Each row was made from one path, in order. Every step used is in the known rows, and no mark comes twice. Write each row's path.
In the rows, zero is written as 128.
Known rows:
A, C, J, P, L: [ 78 133 120 143  98 154 149  70 157 102 139 110  92 194 158 129]
A, C, L, P: [ 81 121 119 100  82 119 122 114 170 124 138 141  99 164 188 119]
L, C, V: [119  73 145 156  76 127 115 154 152  85 118 114 147 154 110 115]
J, P, L, C: [111 150 143 129 113 153 113 166 141 114 146 128  87 191 169 196]
C, A: [132  87 154 121  94  96 153 180 138 132 151  76 162 146 111  89]
A, C: [112 150 141 130  60 110 131 145 188 133 131 143 157 170 120  70]
J, P, L: [102 164 124  94 103 140 137 176 132 147 152 112 125 186 171 169]
L, P: [ 70 120 131  95  75 112 113 176 128 131 119  90 149 177 128 117]
L, C: [126 115 164 137  66 109 108 191 160 116 121 117 148 174 113 135]
C, L: [135 109 138  89  62  94 149 193 153 158 136 117 159 154 173 144]
P, L, C: [125 151 149 121  90 151 109 152 149 125 126 106 110 174 138 160]
P, J, C, V: [117 100 122 191  91 169 156  94 155 128 106 126 190 140  91 111]
V, P, L: [129 183 111 100 102 141 125 122 121 149 146  89 137 171 177 154]
J, C, A: [160 106 147 154 114 102 177 164 168 133 158 124 147 147 104  93]
V, C, J, P: [140 100 139 135  78 113 157 110 137 126 146  99 132 186 137 158]
P, L: [116 164 129  91  78 137 131 162 138 157 130  93 149 167 138 128]
P, J, C: [120 144 141 173  82 151 154 133 165 163 108 128 191 158  97 130]

Write each row's path:
[133  92 127 165  99 129 107 113 132  78 134 112 134 158 146 142]
L, C, V, P
[ 62 114 126 135  87 169 119  62 155 133 114 117 120 156 177 140]
A, C, L, P, J
[103 107 124 150  68 133 137 106 178  99 130 141 157 149 113  52]
A, C, V
[158 129 129 121  80  95 171 176 181 159 145 164 144 154 167 146]
J, C, L
[129 131 136 111  64 105 144 136 190 140 144 154 132 156 177 110]
A, C, L
[159 144 114 165 110 149 161  85 150 165 136 139 155 149 192 193]
V, P, J, C, L
[107 100 111 169  94 166 128  71 109 121 116  76 193 145 137 133]
C, V, P, J
[142 109 161 137 125 149 128 131 139 105 152  80  90 153 133 144]
P, L, C, A
[ 67  92 106 179 107 184 135  70 134 113 103 111 158 149 102 120]
L, P, J, C, V
[101 120 111 193  98 180 123  15 145 103 122 113 166 148 140  99]
A, C, V, P, J
[141 169 131 134 112 152 100 114 132 116 142 104  99 177 175 184]
V, P, L, C
[129 108 155 144 150 153 132 145 130  94 173 102  67 171 164 180]
J, P, L, C, A
[ 74 133 124 162 100 165 130 108 145 146 104 114 157 165 109 139]
L, P, J, C
[100 109 124 146 120 171 116 128 133  81 145 123  87 172 165 178]
J, P, L, C, V
[109 121 114 109  98 111 150 151 162 142 140 150 108 162 178 157]
J, C, L, P
[145 162  82 151 130 163 152  70 142 117 152 134 120 152 165 137]
J, C, V, P, L
[124 118 131 155 103 150 115  63 120  91 124  62  94 182 162 181]
V, P, L, C, J
[ 83 114 123 115  96 139 151 126 119 120 132  73 120 191 157 165]
C, J, P, L
[189 108 154 124 100 109 156 126 145 142 169  93 140 142 115 105]
V, C, A
[ 67  95 127 109  85 157 122 117 117 152 109  81 149 152 172 177]
C, L, P, J
